What can hang from each mark
vulotun: tipu topeg
mokes: tanuz
gero: dedog tanuz
tipu: vulotun
tanuz: dedog mebameb mokes sesasaz
dedog: gero tanuz
topeg: sesasaz vulotun
mebameb: sesasaz tanuz
sesasaz: mebameb tanuz topeg

Known rows, with every way that one mark hangs from another
mokes[tanuz[dedog[gero] mebameb sesasaz[topeg]]]: [-0.576 -2.069  2.361  0.716 -0.042  0.558  0.664  0.248  3.151 -2.188
 -0.603  2.316 -1.785 -2.594  6.030  1.066 -3.206  0.202  2.924 -1.950
 -0.831  4.274 -2.494  0.257]
gero[dedog tanuz]: [ 1.007 -1.524  0.369  1.405 -2.103  1.776 -1.572  2.141  2.416 -0.556
 -1.456  2.056 -1.327 -1.472 -2.733  3.995 -0.899  0.900  0.113 -0.097
 -1.404  1.703 -1.993  2.307]
topeg[sesasaz[tanuz[dedog[gero] mebameb mokes]]]: [ 0.942 -4.512  2.926 -0.915 -0.013 -0.604 -3.224  0.959  4.349 -0.025
 -1.484  2.474 -1.419 -2.597  4.998  1.660 -0.982  0.966  0.366  0.819
 -0.210  4.751 -2.743  1.485]
mebameb[sesasaz[topeg[vulotun]] tanuz[mokes]]: [ 3.417 -3.003  1.316  0.343  0.933 -2.029  0.681  3.635  1.807  1.242
 -1.017  0.837 -0.500 -0.843  1.652  1.695 -1.301  3.181 -0.047 -1.318
 -1.577  1.388 -3.081  1.273]
mebameb[sesasaz]: [ 1.577 -1.839  0.863  0.525  1.215  0.887  0.778  0.544  3.383  0.506
  1.118  2.837  0.253 -1.988 -0.551  1.358 -0.645  1.446  0.880  0.266
 -1.887  2.027 -1.684  1.750]
dedog[gero[tanuz[mokes]]]: [ 1.034 -2.415  1.762  0.048 -1.119  1.281 -2.445  1.363  2.520 -0.158
 -2.028  1.516  1.008 -2.910  2.159  2.083 -0.998  1.730  0.358 -0.400
 -0.403  3.333 -1.331  2.359]
mebameb[sesasaz[topeg] tanuz]: [ 3.593 -2.544  1.460  0.445  0.586  0.794  0.975  2.826  2.632 -0.627
 -0.948  1.923 -0.976 -1.090 -0.586  3.233 -1.330  1.307  1.849 -1.504
 -2.490  0.680 -2.807 -0.036]
sesasaz[tanuz[dedog[gero] mokes] topeg]: [ 2.422 -2.881  3.501 -2.079  0.247  0.388 -3.843  2.041  2.876 -0.689
 -2.961  0.346 -1.853 -3.055  2.498  2.774 -1.881  1.889  1.555 -2.077
  0.396  4.933 -2.239 -0.518]
topeg[sesasaz[mebameb tanuz[dedog[gero] mokes]] vulotun]: [ 1.534 -4.333  2.338 -1.077  0.344 -1.458 -2.004  1.261  3.334  0.359
 -0.886  2.619 -0.362 -2.489  6.309  0.685 -0.091  3.836 -0.543  0.920
  0.349  3.237 -3.048  2.307]
sesasaz[tanuz[dedog mebameb mokes]]: [ 0.747 -3.380  3.812 -1.441  0.548 -0.619 -3.628  2.082  4.771 -0.702
 -1.112  1.209 -1.657 -1.414  0.899  1.397 -0.753  0.951  0.319 -0.300
  0.615  4.732 -2.559  1.779]
tanuz[dedog[gero] mebameb mokes sesasaz[topeg[vulotun]]]: [-0.193 -2.009  0.868  0.588  0.703 -2.167 -1.124  1.578  3.521 -0.116
 -0.372  0.805 -1.188 -2.209  5.866 -1.193 -2.943  1.919  0.942 -1.036
  1.153  6.200 -2.853  1.191]
topeg[sesasaz[mebameb tanuz] vulotun]: [ 1.627 -4.195  1.883 -0.160  0.677 -0.770 -0.118  1.208  3.314 -1.418
  0.322  3.338  0.801 -0.610  2.675 -0.232  0.978  4.205 -0.933  2.092
  0.159  0.776 -2.891  0.744]
mebameb[sesasaz tanuz]: [ 2.603 -2.566  1.206  1.139  0.587  0.681  1.532  1.839  3.426  0.504
 -0.184  2.965 -0.453 -1.324 -0.618  3.624 -1.153  1.059  0.637  0.183
 -2.363 -0.300 -2.370  1.707]
dedog[gero]: [ 0.570 -1.240  0.980  1.087 -0.061  1.256 -0.511 -0.340  2.896 -0.742
 -1.098  2.235  1.510 -2.828  2.143  0.619 -1.598  2.167  0.734  0.580
 -0.511  2.748 -0.955  0.860]
tanuz[dedog[gero] mebameb mokes sesasaz[topeg]]: [ 0.489 -1.835  1.433 -0.442  0.236 -0.085 -2.349  1.122  4.105 -1.277
 -0.726  1.218 -1.578 -2.626  4.844 -0.177 -2.727  0.078  2.424 -1.907
  0.386  7.047 -2.576  0.684]
mokes[tanuz[dedog mebameb[sesasaz[topeg]]]]: [ 1.099 -2.647  2.943  0.061  0.916  0.097  0.838  1.790  2.915 -0.968
  0.387  1.888 -1.986 -1.877  2.755  1.668 -1.429  0.508  2.774 -2.756
 -2.650  3.965 -2.472  1.363]
mebameb[sesasaz[topeg[vulotun]] tanuz[dedog[gero] mokes]]: [ 3.108 -2.899  1.611  0.563  0.737 -1.725  0.283  3.294  2.098  2.157
 -1.660  1.086 -1.802 -2.527  4.498  3.215 -2.689  2.786  0.596 -2.026
 -1.406  2.617 -2.997  2.057]
dedog[tanuz[mebameb]]: [-0.819 -1.389  2.978  0.382 -0.194  1.438 -0.018  1.383  3.711 -2.595
 -0.290  2.043  1.471 -1.267  1.147  0.438 -0.513  1.754  1.123  0.661
 -0.512  2.218 -1.745  1.345]
tipu[vulotun]: [ 1.231 -1.476  1.317  0.479  1.425  0.853 -0.990 -0.845  2.968 -1.407
  0.806  1.413  2.090 -2.214 -0.609 -0.762 -0.430  1.064  1.431  0.823
 -0.462  2.484 -0.972  1.255]
topeg[sesasaz[mebameb[tanuz[mokes]]] vulotun]: [ 2.384 -3.194  1.149  0.596 -0.115 -2.131 -0.500  2.099  2.117 -0.786
 -0.844  2.595  1.034 -1.144  4.635 -0.553  1.052  3.764 -1.258  1.340
 -1.006  0.829 -3.501  3.264]
mokes[tanuz[sesasaz]]: [-0.043 -1.306  2.571  0.950  0.405  0.438  1.606 -0.561  1.985 -1.536
  0.427  3.308 -0.319 -2.351  2.216  1.101 -1.484  0.851  0.779  0.603
 -1.373  0.818 -1.998  1.466]
topeg[sesasaz[mebameb tanuz[dedog]]]: [ 2.193 -3.835  3.066 -1.134  0.311  0.971 -2.191  1.092  4.021 -1.856
  0.233  3.620 -1.595 -2.033  1.509  1.813  0.989  1.898  0.773  0.766
 -0.761  2.288 -3.288  1.331]
vulotun[tipu topeg[sesasaz[mebameb[tanuz[dedog]]]]]: [ 1.720 -2.445  3.336  0.591 -0.136  2.706  0.656  0.784  1.749 -1.309
 -1.693  3.663 -2.395 -2.848  1.318  2.643 -0.091  2.382  1.659 -1.456
 -0.465  1.189 -4.453  3.782]
tipu[vulotun[topeg[sesasaz]]]: [ 3.052 -2.622  1.668  1.596  1.098  0.503  0.728 -1.720  1.614 -0.370
 -0.376  2.333  1.108 -3.570  0.341 -0.952 -0.186  1.155  1.551  1.096
 -0.691  2.595 -2.454  1.266]
sesasaz[tanuz[dedog[gero] mebameb mokes] topeg[vulotun]]: [ 0.742 -3.703  2.982 -0.706  0.384 -1.794 -2.550  2.915  3.869 -0.408
 -2.545 -0.066 -1.082 -1.385  4.594  0.675 -2.312  3.040  0.330 -1.466
  1.562  5.387 -2.614 -0.157]
mokes[tanuz[dedog mebameb[sesasaz[topeg[vulotun]]]]]: [ 0.591 -2.969  2.525  1.155  1.286 -1.753  1.892  2.260  2.381 -0.039
  0.660  1.722 -1.563 -1.269  3.899  0.555 -1.600  2.204  1.458 -1.997
 -1.975  2.984 -2.795  1.866]

Rows
[ 1.024 -1.447  0.204  0.513  0.805 -0.091  0.941  1.471  3.035 -2.458
  1.045  2.051  0.619 -0.669  2.255 -1.888 -0.858  3.310  1.140 -0.839
  0.801  2.799 -2.766 -0.231] -> tanuz[sesasaz[mebameb topeg[vulotun]]]
[-1.116 -1.781  1.604  1.194  1.475 -0.206 -0.047 -0.276  1.114 -0.415
  0.633  2.975  0.453 -1.827  2.233 -0.677 -0.007  3.972 -1.026  1.851
 -0.435  0.964 -2.567  2.763] -> topeg[sesasaz vulotun[tipu]]
[ 2.770 -1.714  2.411 -0.563  0.448 -0.578 -2.239  2.702  2.448 -1.081
 -1.329  1.351 -3.372 -2.432  1.371  2.750 -1.934  0.197  1.498 -1.574
 -0.715  3.205 -3.812  1.306] -> mebameb[tanuz[dedog mokes sesasaz[topeg]]]
[ 2.756 -2.022  1.571 -0.294  0.218 -0.191 -1.285  2.371  2.415 -1.464
 -1.633  1.329 -1.443 -1.445  1.250  1.637 -1.832  0.764  1.284 -1.182
 -0.624  2.368 -3.299  0.161] -> mebameb[tanuz[mokes sesasaz[topeg]]]
[ 2.338 -4.858  3.364  0.639  1.160  0.208 -0.493 -0.208  4.034 -0.568
 -0.583  2.246 -1.360 -2.706  0.320  0.939 -0.756  0.194  1.793  0.603
  0.549  3.547 -3.511  0.856] -> tipu[vulotun[topeg[sesasaz[tanuz[dedog mebameb]]]]]
[ 2.061 -1.327  1.565 -1.923  0.626  0.568 -2.690  1.569  3.069 -2.123
  0.418  1.315 -1.941 -2.389  2.400 -0.529 -0.432  1.122  2.568 -2.533
 -0.005  5.732 -3.040  1.499] -> tanuz[dedog mokes sesasaz[mebameb topeg]]
[ 0.627 -2.617  2.189 -0.564  0.932 -1.103  0.893  3.316  2.773 -0.081
  0.235  0.567  0.676 -0.762  3.253 -0.136 -0.883  3.352  0.918 -1.500
 -0.918  3.520 -2.372  1.447] -> dedog[tanuz[mebameb[sesasaz[topeg[vulotun]]] mokes]]
[-1.142 -1.244  0.883 -0.350  1.499  1.734  0.794  1.085  2.364 -2.797
  1.153  2.200  0.109 -0.471  1.854 -1.560 -0.972  4.132  1.370 -1.862
  1.288  2.745 -2.826  0.896] -> tanuz[sesasaz[mebameb topeg[vulotun[tipu]]]]
[-0.489 -2.349  1.809  0.565  0.044  2.107  2.391  1.021  4.396 -0.173
  0.314  3.126  1.408 -1.930  3.519  2.236 -2.024  1.570  1.923  0.054
 -1.761  2.261 -1.239  1.390] -> dedog[gero tanuz[mebameb[sesasaz]]]
[-1.060 -3.352  3.358 -1.568  1.234 -0.120 -2.065  2.851  2.956 -1.653
 -1.746 -0.189 -0.390  0.366  1.648 -0.332 -1.115  4.127 -0.104 -1.904
  1.904  4.133 -2.550  0.227] -> sesasaz[tanuz[mebameb mokes] topeg[vulotun[tipu]]]
[ 2.933 -2.341  1.452  0.939 -0.381  1.276  0.878 -0.540  2.072 -1.497
 -0.793  3.189  0.666 -2.770  1.363 -1.140  0.885  2.537  1.256  0.090
 -0.579  2.877 -3.023  1.446] -> vulotun[topeg[sesasaz[mebameb]]]
[ 0.467 -1.633  0.829  0.508  0.664  0.662 -0.534  1.111  4.080 -2.691
  0.343  1.628 -0.466 -0.857  0.956 -1.051 -1.735  0.384  2.053 -0.849
  0.138  4.552 -2.563 -0.904] -> tanuz[mebameb sesasaz[topeg]]
[ 2.946 -1.993  2.096 -1.247 -0.876  0.898 -2.342  2.849  2.925 -1.991
 -2.931  0.934 -0.871 -2.533  4.376  1.804 -1.261  2.177  2.267 -3.321
 -0.569  4.199 -2.799  1.460] -> sesasaz[mebameb[tanuz[dedog[gero] mokes]] topeg]
[ 0.898 -2.893  2.046 -0.513 -0.308  0.416 -3.375  3.179  3.737 -1.476
 -0.327  1.031 -2.728 -1.924  1.018  1.444 -1.315 -0.395  2.027 -2.250
  0.169  6.129 -3.420  1.681] -> gero[tanuz[dedog mebameb mokes sesasaz[topeg]]]
[ 2.321 -4.270  2.818 -2.104 -0.180  0.537 -3.080  0.863  3.876 -0.704
 -1.149  2.943 -0.954 -2.913  5.066  1.868  0.079  2.100  0.941  0.144
 -0.526  4.166 -2.740  1.884] -> topeg[sesasaz[mebameb tanuz[dedog[gero] mokes]]]
[ 2.222 -5.041  2.689  0.649  0.887  0.574  0.475 -0.588  3.871 -1.065
 -0.938  2.138  0.579 -1.680  0.159  0.043 -0.634  0.766  1.517  1.093
  0.723  3.042 -2.943 -0.313] -> tipu[vulotun[topeg[sesasaz[tanuz[mebameb]]]]]
[-0.544 -1.455  3.051 -0.751 -0.186  0.471 -1.392  1.771  3.273 -1.833
 -0.810  1.201  1.448 -1.686  2.386 -0.231 -0.146  2.019  0.662  0.133
 -0.440  3.894 -1.727  2.354] -> dedog[tanuz[mebameb mokes]]
[ 0.969 -1.969 -0.521 -0.665 -2.191  1.821 -1.611  2.210  3.420 -1.094
 -0.166  2.482 -1.767 -1.196 -0.124  2.688 -0.273  0.539  0.707 -1.211
 -0.693  3.410 -2.605  3.167] -> gero[dedog tanuz[mokes sesasaz[mebameb]]]
[ 3.410 -4.252  3.382 -1.212 -0.701  0.843 -1.197  0.331  2.990 -0.065
 -2.652  2.710 -1.549 -3.881  4.229  1.981 -0.527  2.396  1.237 -0.886
  0.453  4.449 -3.466  1.815] -> vulotun[topeg[sesasaz[mebameb tanuz[dedog[gero] mokes]]]]
[ 0.792 -2.334  1.751  0.765  1.794  0.681  2.205  2.893  1.627  0.206
 -0.443  1.842 -0.924 -0.380  0.288  2.751 -1.821  3.703  0.632 -1.831
 -1.088 -0.109 -3.080  1.227] -> mebameb[sesasaz[topeg[vulotun[tipu]]] tanuz]
[ 4.531 -3.646  2.470 -0.106  0.193 -0.067 -0.736  0.458  2.227 -0.446
 -1.263  1.984 -0.690 -3.331  2.437  0.690  0.356  0.988  2.158 -0.900
 -0.708  2.961 -3.944  3.715] -> tipu[vulotun[topeg[sesasaz[mebameb[tanuz[dedog mokes]]]]]]
[ 1.557 -1.839  1.805  0.631 -0.150 -0.163 -1.010  1.138  3.583  0.563
 -1.417  2.655 -2.216 -3.383  3.902  3.706 -2.895  0.177  0.573 -0.035
 -0.431  2.312 -2.818  2.643] -> mebameb[tanuz[dedog[gero] mokes sesasaz]]
[ 4.552 -3.699  1.898  0.084  0.019  0.365  0.301  0.059  2.057 -1.133
 -1.708  1.965  1.135 -2.542  2.279 -0.245  0.691  1.560  1.732 -0.357
 -0.721  2.412 -3.313  2.648] -> tipu[vulotun[topeg[sesasaz[mebameb[tanuz[mokes]]]]]]
[ 1.501 -2.731  1.362 -0.191  1.509 -2.491 -1.079  2.756  3.238  1.153
  0.711  0.406 -1.521 -1.457  2.930 -0.641 -1.158  2.142  0.877 -1.932
 -0.664  5.868 -2.829  2.237] -> tanuz[dedog mebameb[sesasaz[topeg[vulotun]]] mokes]
[ 0.692 -1.716  2.904  1.066  0.674  2.156  0.739 -1.269  0.702 -0.546
 -1.160  3.021 -0.573 -3.250  0.198  0.388 -0.251  2.674  0.855  0.123
 -0.295  2.334 -2.978  2.310] -> vulotun[tipu topeg[sesasaz]]
[ 1.635 -2.538  0.827  0.045  0.892  0.654  0.405  1.733  3.910 -1.149
  0.657  1.559 -0.023 -0.607  0.381  0.045 -1.077  1.055  2.275 -1.707
 -1.569  4.274 -2.117 -0.184] -> tanuz[mebameb[sesasaz[topeg]]]
[ 4.054 -3.459  1.632  1.173  0.099  1.273  1.732 -0.151  2.337 -1.617
 -1.216  2.859  1.304 -2.231  1.067  0.277  0.202  1.546  2.112  0.023
 -0.777  0.709 -3.347  1.784] -> tipu[vulotun[topeg[sesasaz[mebameb[tanuz]]]]]
[ 0.951 -2.514  2.192 -1.366 -0.060  1.290  0.448  2.321  3.216 -0.683
 -0.992  1.023  0.850 -1.838  4.509  1.236 -1.803  1.964  2.703 -2.256
 -1.738  4.863 -1.732  0.478] -> dedog[gero tanuz[mebameb[sesasaz[topeg]] mokes]]
[ 1.214 -2.418  0.479  1.125  0.467 -1.041  0.056  0.381  2.401 -1.264
  1.075  3.225  1.632 -1.366  3.492 -2.293  1.164  3.890 -0.546  1.943
 -0.684  1.616 -2.520  2.164] -> topeg[sesasaz[mebameb] vulotun]
[-0.085 -3.077  1.554  0.353 -1.513  0.932 -2.366  1.621  3.942 -0.625
 -1.934  1.304  1.407 -1.847  2.928  0.921 -1.148  1.146  0.581 -0.618
 -0.161  4.590 -1.450  2.289] -> dedog[gero[tanuz[mebameb mokes]]]
